What can hang from each mark
J_983: J_477
J_158: J_201 J_886
J_886: J_158 J_272
J_272: J_631 J_886
J_471: J_201 J_468 J_477
J_477: J_471 J_983
J_631: J_272 J_468
J_201: J_158 J_471 J_477
J_468: J_471
J_185: J_201 J_471

Known rows, with every way that one mark hangs from another
J_158(J_201(J_471(J_468) J_477(J_983)) J_886(J_272(J_631))): [-.21 .08 .46 -.05 .03 -.12 .12 .43 -.23 .06 .30 .10 -.21 -.39 .27 .25 -.15 .00 -.04 .46 .12 .13 -.01 -.26 .37 .37 -.48 -.81 -.02]
J_471(J_201(J_158(J_886(J_272(J_631))) J_477(J_983)) J_468): [-.05 .02 .33 -.43 .21 -.15 -.33 .18 -.15 -.29 .29 .27 -.05 -.04 .73 -.32 -.37 .01 .00 .20 .16 -.21 -.44 -.48 .22 .20 -.25 -.41 -.02]
J_886(J_158 J_272(J_631)): [-.24 .00 .21 .46 -.31 .05 -.35 -.62 .23 -.19 .20 .22 .17 -.08 -.11 -.02 -.47 -.29 -.31 -.03 -.35 .49 -.31 .05 -.52 -.15 .09 -.36 .54]
J_468(J_471(J_201(J_158(J_886(J_272))) J_477(J_983))): [-.33 -.15 .13 -.56 -.02 -.29 .03 .02 .04 .04 .28 -.27 .04 .36 .22 -.05 -.01 -.53 -.13 .09 -.14 -.32 -.23 .09 .39 -.11 .11 -.24 -.22]
J_471(J_201(J_158) J_477(J_983)): [.18 .00 -.06 -.48 .33 -.34 -.18 -.22 -.32 -.17 -.11 -.32 -.07 .50 .27 .04 -.23 -.33 .42 .00 -.12 -.49 -.65 -.16 -.04 -.09 .52 -.02 -.17]
J_185(J_201(J_158(J_886(J_272)) J_471(J_468 J_477(J_983)))): [-.07 .14 .17 .05 .45 -.11 .23 .00 -.08 -.13 -.21 -.29 .08 -.11 .43 .24 -.19 -.20 .02 .35 -.10 -.15 .10 -.40 .22 .24 -.44 -.51 -.03]
J_185(J_201(J_158 J_477) J_471): [.10 -.22 -.47 .07 .53 .52 .50 .20 -.53 -.54 -.03 .00 .45 .25 -.05 .30 .27 -.21 -.38 .46 .06 .15 .57 -.48 -.14 -.11 .08 .04 .07]
J_477(J_471(J_201(J_158(J_886(J_272))) J_468) J_983): [.21 -.31 .31 -.63 -.31 .06 -.32 .12 -.16 .06 -.26 .13 -.24 .08 .38 .06 .00 -.12 -.02 .01 .36 -.11 -.62 -.12 .11 .20 -.09 -.08 -.15]
J_158(J_886(J_272(J_631(J_468(J_471(J_201 J_477(J_983))))))): [-.55 .00 .20 -.22 -.01 -.33 -.20 .00 .06 -.08 .40 -.20 -.04 -.10 .34 -.09 -.15 -.04 -.40 .00 .05 -.10 -.40 .10 -.05 -.13 -.30 -.36 -.07]
J_631(J_272(J_886(J_158)) J_468(J_471(J_201 J_477(J_983)))): [-.51 -.12 -.08 -.22 -.02 -.16 -.24 -.16 -.03 -.38 .45 .29 -.09 -.02 .02 -.76 -.67 -.24 -.05 -.15 .33 -.03 -.36 -.05 -.17 -.57 .06 -.30 .01]
J_631(J_272(J_886) J_468(J_471)): [-.26 -.53 -.29 .30 .07 .15 -.04 .10 -.13 -.24 .58 .11 -.14 -.21 .08 -.58 -.58 -.08 -.68 .01 .35 .41 -.06 .30 -.28 -.39 -.12 -.12 .23]
J_272(J_631(J_468(J_471(J_201(J_158) J_477(J_983)))) J_886): [.12 -.06 .13 .12 .18 .28 -.62 .00 -.35 -.13 .53 .46 .28 .03 .05 -.54 -.45 -.04 -.34 .04 .54 -.21 -.41 .09 -.28 -.46 -.58 -.32 -.20]
J_468(J_471(J_477)): [.04 -.45 .09 .09 .22 -.20 -.03 -.01 -.08 .05 .08 -.64 -.12 .43 -.03 .03 -.07 -.75 -.66 .13 -.24 .04 .08 .53 .07 -.34 .20 .12 -.15]
J_983(J_477(J_471(J_201(J_158(J_886(J_272))) J_468))): [.28 -.30 .03 .08 .01 -.17 -.23 -.19 -.11 -.16 -.24 -.24 -.15 .23 .78 .32 -.05 -.34 -.49 .36 .31 -.15 -.35 -.14 -.07 -.51 -.43 -.09 -.01]
J_886(J_158 J_272): [-.29 -.16 .02 .28 -.27 -.02 -.02 -.52 .26 -.23 .04 -.11 .00 -.04 -.06 .04 -.44 -.35 -.14 .04 -.57 .54 -.31 .05 -.41 -.13 .43 -.25 .57]
J_983(J_477(J_471(J_201(J_158) J_468))): [.63 -.37 -.03 .16 .15 -.04 -.35 -.22 -.32 -.24 -.43 -.22 -.23 .38 .61 .28 -.13 -.48 -.48 .35 .38 -.18 -.34 -.07 -.18 -.63 -.27 .17 -.03]
J_272(J_631(J_468) J_886(J_158)): [.18 .04 .15 .46 -.01 .46 -.66 -.31 -.30 -.23 .37 .56 .21 -.30 -.14 -.40 -.71 .17 -.42 .09 .34 .25 -.42 .09 -.85 -.51 -.49 -.35 .08]
J_158(J_201(J_471(J_468) J_477) J_886(J_272)): [-.30 .01 .21 .08 .14 -.28 .32 .43 -.11 .04 .26 -.25 -.30 -.31 .41 .24 -.02 -.13 -.14 .67 -.11 .13 .18 -.29 .37 .30 -.28 -.76 .01]
J_631(J_272): [.02 -.44 -.31 .23 .05 -.14 .04 -.16 -.14 -.13 .11 -.31 -.29 -.01 .09 .10 -.41 -.28 -.46 -.03 -.09 .48 -.20 .29 -.43 -.01 .52 .02 .35]
J_201(J_471 J_477): [.23 -.43 .19 .21 .52 .30 .23 .29 -.24 .04 -.10 -.41 -.09 -.07 .09 .19 -.29 -.12 -.14 .24 -.20 .23 .26 .15 .27 .15 .34 -.13 .07]
J_477(J_471(J_201) J_983): [.38 -.41 .06 -.62 -.31 .19 -.31 .13 -.38 .07 -.48 -.13 -.32 .16 -.11 .26 .05 -.34 -.02 -.19 .29 .02 -.68 .23 -.15 -.07 .35 .25 -.16]
J_886(J_158(J_201) J_272(J_631(J_468(J_471(J_477))))): [-.54 .21 .08 .46 -.23 -.27 -.24 -.55 .01 -.37 .49 .40 .07 .06 -.16 -.27 -.43 -.40 -.17 .13 -.16 .23 -.10 -.23 -.30 -.40 -.15 -.49 .43]
J_631(J_272 J_468): [-.15 -.42 -.41 .35 .29 -.10 .05 -.21 -.27 -.45 .23 -.16 -.40 -.22 .24 -.30 -.66 .17 -.40 -.08 .12 .44 -.23 .09 -.54 -.17 .34 .13 .48]
J_471(J_201(J_158(J_886(J_272(J_631)))) J_468 J_477(J_983)): [-.05 .22 .40 -.34 .30 -.66 -.58 -.18 -.01 -.20 .01 -.15 -.13 .26 .71 -.25 -.24 -.24 .12 .17 .11 -.61 -.70 -.39 .06 .04 -.23 -.40 -.21]
J_468(J_471(J_201(J_158(J_886(J_272)) J_477(J_983)))): [-.32 -.30 .09 -.63 -.11 .12 .21 .32 -.07 -.03 .52 .06 .09 .11 .23 -.10 -.12 -.33 -.22 .13 -.10 -.01 -.01 .04 .52 .01 .08 -.25 -.08]
J_201(J_471): [.34 -.31 .15 .35 .28 .16 -.02 .05 -.17 .10 -.31 -.58 -.27 -.07 .01 .30 -.17 -.32 -.35 .28 -.18 .21 .04 .36 -.13 .08 .16 -.12 .11]

Rows
[-.02 -.32 .14 -.41 .12 .52 .44 .11 -.32 .09 .62 .35 .35 -.14 .31 .24 -.49 .55 .09 -.01 -.11 .22 -.13 -.13 .28 .41 .14 -.34 .05]  J_201(J_158(J_886(J_272(J_631))) J_477(J_983))
[-.29 -.05 .24 -.44 -.05 -.25 -.18 -.03 .01 .04 .39 -.07 .14 .35 .19 -.11 -.04 -.51 -.22 .03 .00 -.35 -.23 .08 .33 -.13 -.10 -.31 -.24]  J_468(J_471(J_201(J_158(J_886(J_272(J_631)))) J_477(J_983)))
[-.33 .04 -.12 .25 -.41 -.16 .10 -.44 .03 -.27 .17 .07 -.12 .00 -.20 .14 -.32 -.49 .02 .26 -.50 .50 -.24 -.15 -.37 -.12 .33 -.43 .53]  J_886(J_158(J_201) J_272)
[.23 .02 .06 .20 -.21 .30 -.12 -.02 -.27 .08 .09 .12 -.01 -.14 -.29 .13 -.31 -.40 -.06 .47 -.01 .22 -.18 .09 -.43 -.26 -.11 -.54 -.03]  J_272(J_886(J_158(J_201(J_471))))
[.58 -.27 .32 .36 .42 .24 -.06 -.04 -.19 .06 -.21 -.19 -.16 .01 .39 .05 -.34 -.15 -.26 .48 -.03 .01 .19 -.04 .05 .31 -.12 -.24 .12]  J_201(J_158 J_471(J_468))
[.02 -.04 .15 .12 -.06 -.16 -.17 -.13 -.08 -.03 .06 .12 -.23 -.06 -.07 -.13 -.55 -.40 .09 .17 .14 .16 -.29 -.06 -.21 -.10 .09 -.57 .04]  J_631(J_272(J_886(J_158(J_201(J_471(J_468 J_477(J_983)))))))
[-.43 -.18 .12 .13 -.08 -.04 -.07 .00 .06 -.01 .50 -.14 -.01 -.30 .28 .02 -.17 .08 -.81 .16 -.01 .29 -.11 .26 -.22 -.08 -.43 -.33 .12]  J_158(J_886(J_272(J_631(J_468(J_471)))))
[-.47 -.26 -.12 -.20 .21 .04 .15 .15 -.16 -.37 .59 .05 -.02 -.09 .47 -.48 -.32 .10 -.36 .18 .05 .01 .03 -.13 .18 -.19 -.12 -.15 .12]  J_631(J_468(J_471(J_201(J_158(J_886(J_272)) J_477))))
[-.08 -.25 .12 -.42 .10 -.33 -.21 .12 -.11 -.10 -.04 -.50 -.24 .45 -.02 -.12 -.03 -.86 -.25 -.02 -.10 -.22 -.32 .33 .21 -.36 .24 .05 -.26]  J_468(J_471(J_201 J_477(J_983)))
[-.33 -.31 .09 .45 .12 -.11 -.27 -.23 .07 -.28 .29 -.11 .02 .02 .07 -.28 -.41 -.16 -.41 -.17 -.10 .28 -.32 .21 -.14 -.18 -.06 -.13 .36]  J_886(J_272(J_631(J_468(J_471(J_477(J_983))))))
[.01 -.18 .13 .03 -.09 .14 -.02 .09 -.17 -.07 .21 .35 -.18 -.24 -.07 -.18 -.65 -.25 .09 .16 .18 .37 -.16 -.11 -.08 .00 .11 -.58 .13]  J_631(J_272(J_886(J_158(J_201(J_471(J_468) J_477(J_983))))))
[-.37 .14 -.15 .18 -.16 -.30 .05 .01 -.29 -.09 .54 .00 -.21 -.32 .18 .23 -.09 .09 -.39 .43 .07 .23 -.22 -.10 -.37 -.01 -.42 -.52 .17]  J_158(J_201 J_886(J_272(J_631(J_468))))
[-.07 -.26 .02 -.06 .21 .35 .34 -.02 -.22 .07 .70 .24 .42 -.09 .45 .19 -.36 .45 -.19 .19 -.16 .17 .11 -.18 .17 .30 .05 -.37 .10]  J_201(J_158(J_886(J_272(J_631))) J_477)
[-.22 -.16 .18 -.07 -.41 .02 .07 -.17 -.03 -.23 .06 .36 -.15 -.01 -.11 .01 -.36 -.36 .22 .10 -.23 .47 -.22 -.31 .05 .00 .29 -.35 .36]  J_886(J_158(J_201(J_477(J_471(J_468) J_983))) J_272)
[.67 -.61 .06 .37 .18 .03 -.24 -.15 -.29 -.16 -.50 -.45 -.35 .25 .43 .41 -.17 -.46 -.73 .27 .28 .13 -.27 .25 -.28 -.64 -.25 .28 .02]  J_983(J_477(J_471(J_468)))
[-.17 -.27 -.31 .14 -.08 .23 .02 -.11 -.37 -.27 .46 .59 -.05 -.24 -.01 -.40 -.66 .22 -.06 .03 .44 .36 -.14 -.21 -.39 -.35 .13 -.31 .21]  J_631(J_272(J_886(J_158(J_201(J_477(J_471))))) J_468)
[.39 -.73 .12 -.39 .05 .53 .17 .32 -.47 .08 -.15 -.04 -.10 .08 -.10 .28 -.25 .03 -.05 -.20 .06 .33 -.22 .27 .19 .07 .56 .27 -.08]  J_201(J_477(J_471 J_983))
[.27 -.19 -.02 .63 .21 .37 -.63 -.05 -.38 -.18 .36 .22 .13 -.27 .03 -.34 -.52 .18 -.61 .13 .42 .21 -.44 .25 -.76 -.40 -.55 -.22 .06]  J_272(J_631(J_468) J_886)
[.06 -.06 -.16 .40 .68 -.33 -.15 .06 -.20 -.65 -.58 -.67 -.05 .41 .08 .10 .42 -.79 -.67 .54 .11 -.12 .20 -.31 -.44 -.38 -.20 .08 -.08]  J_185(J_201 J_471(J_468 J_477))
[-.04 -.07 -.14 -.35 .05 -.11 .48 .39 -.59 .05 .43 -.19 -.26 -.14 .12 .49 -.05 -.01 -.20 .54 -.05 .15 .01 -.05 -.02 .05 .06 -.32 -.20]  J_158(J_201(J_477) J_886)
[.61 -.68 .24 -.40 .18 .66 .19 .19 -.52 .05 .00 .35 .04 .18 .25 .07 -.39 .23 .07 -.02 .20 .15 -.07 -.11 .36 .29 .31 .15 -.08]  J_201(J_158 J_477(J_471(J_468) J_983))
[-.29 .16 .34 .21 -.28 .13 .00 -.26 -.04 -.14 .24 .52 .11 -.18 -.28 .10 -.48 -.27 .26 .10 -.22 .41 -.06 -.29 .02 .05 .08 -.69 .45]  J_886(J_158(J_201(J_471 J_477(J_983))) J_272(J_631))
[.02 -.22 .08 -.49 .09 -.18 -.08 .01 -.18 -.05 .12 -.26 -.04 .52 .05 -.11 -.09 -.68 -.11 .06 -.08 -.32 -.21 .17 .29 -.22 .25 .02 -.25]  J_468(J_471(J_201(J_158) J_477(J_983)))
[.10 -.04 .36 -.43 .17 -.02 .34 .61 -.51 .10 .06 -.17 -.46 -.31 .22 .38 -.13 -.02 .01 .58 .14 .02 .05 -.17 .35 .31 -.23 -.50 -.30]  J_158(J_201(J_471(J_468) J_477(J_983)) J_886)
[.19 -.35 -.04 -.34 .32 .43 .53 .13 -.45 .09 .51 .02 .22 -.01 .40 .29 -.36 .43 -.15 .29 -.13 .08 .12 -.07 .16 .25 .24 -.16 -.12]  J_201(J_158(J_886) J_477)
[.46 -.38 .01 -.68 -.28 .38 -.17 .04 -.46 .11 -.32 .13 -.14 .25 -.01 .27 -.01 -.16 .12 -.15 .30 -.06 -.58 .08 -.05 .05 .34 .19 -.15]  J_477(J_471(J_201(J_158)) J_983)
[-.01 -.24 -.13 -.04 -.01 .17 .34 -.17 -.12 .12 .39 -.17 .13 -.05 .38 .34 -.22 .22 -.29 .28 -.26 .19 -.10 .03 -.15 .25 .08 -.27 .16]  J_201(J_158(J_886(J_272)))
[.25 -.10 .08 -.23 .50 -.28 -.37 .01 -.23 -.45 -.40 -.38 -.15 .65 .23 -.09 .31 -.53 -.19 .40 .23 -.50 -.27 -.33 -.22 -.18 .20 .07 -.20]  J_185(J_471(J_201(J_158) J_468 J_477(J_983)))
[-.26 -.17 -.34 .21 .07 .12 .08 -.10 -.35 -.42 .58 .47 -.10 -.31 .04 -.48 -.81 .21 .00 .09 .24 .40 -.18 -.25 -.45 -.34 .15 -.37 .32]  J_631(J_272(J_886(J_158(J_201(J_477)))) J_468)
[.12 -.15 .01 -.26 .43 -.02 -.12 .29 -.26 -.41 -.04 -.16 -.03 .31 .42 -.07 .35 -.23 -.50 .65 .30 -.29 .08 -.44 -.12 -.06 -.06 -.09 -.19]  J_185(J_471(J_201(J_158(J_886) J_477) J_468))
[-.11 -.38 -.01 -.27 .06 -.05 -.07 .32 -.15 -.18 .25 -.25 -.11 .23 .08 -.21 -.07 -.72 -.52 .17 -.08 .06 .04 .23 .27 -.29 .20 .03 -.07]  J_468(J_471(J_201(J_477)))
[-.43 .20 .19 .51 -.07 .07 -.05 -.35 -.09 -.35 .38 .57 .10 -.25 -.09 -.20 -.56 -.06 .13 .18 -.14 .36 .08 -.46 -.11 -.11 -.07 -.66 .54]  J_886(J_158(J_201(J_471 J_477)) J_272(J_631(J_468)))
[.27 .07 .33 .06 -.02 .06 -.27 .00 -.21 .01 -.09 .03 -.15 -.01 -.18 -.03 -.41 -.46 .15 .39 .04 .01 -.37 -.02 -.27 -.24 -.16 -.55 -.18]  J_272(J_886(J_158(J_201(J_471(J_468 J_477(J_983))))))
[-.27 -.16 .04 -.13 -.48 .15 .24 -.20 -.10 -.16 .14 .37 -.02 -.02 -.25 .18 -.33 -.27 .30 .03 -.30 .51 -.22 -.23 .01 -.02 .47 -.33 .37]  J_886(J_158(J_201(J_477(J_471 J_983))) J_272)
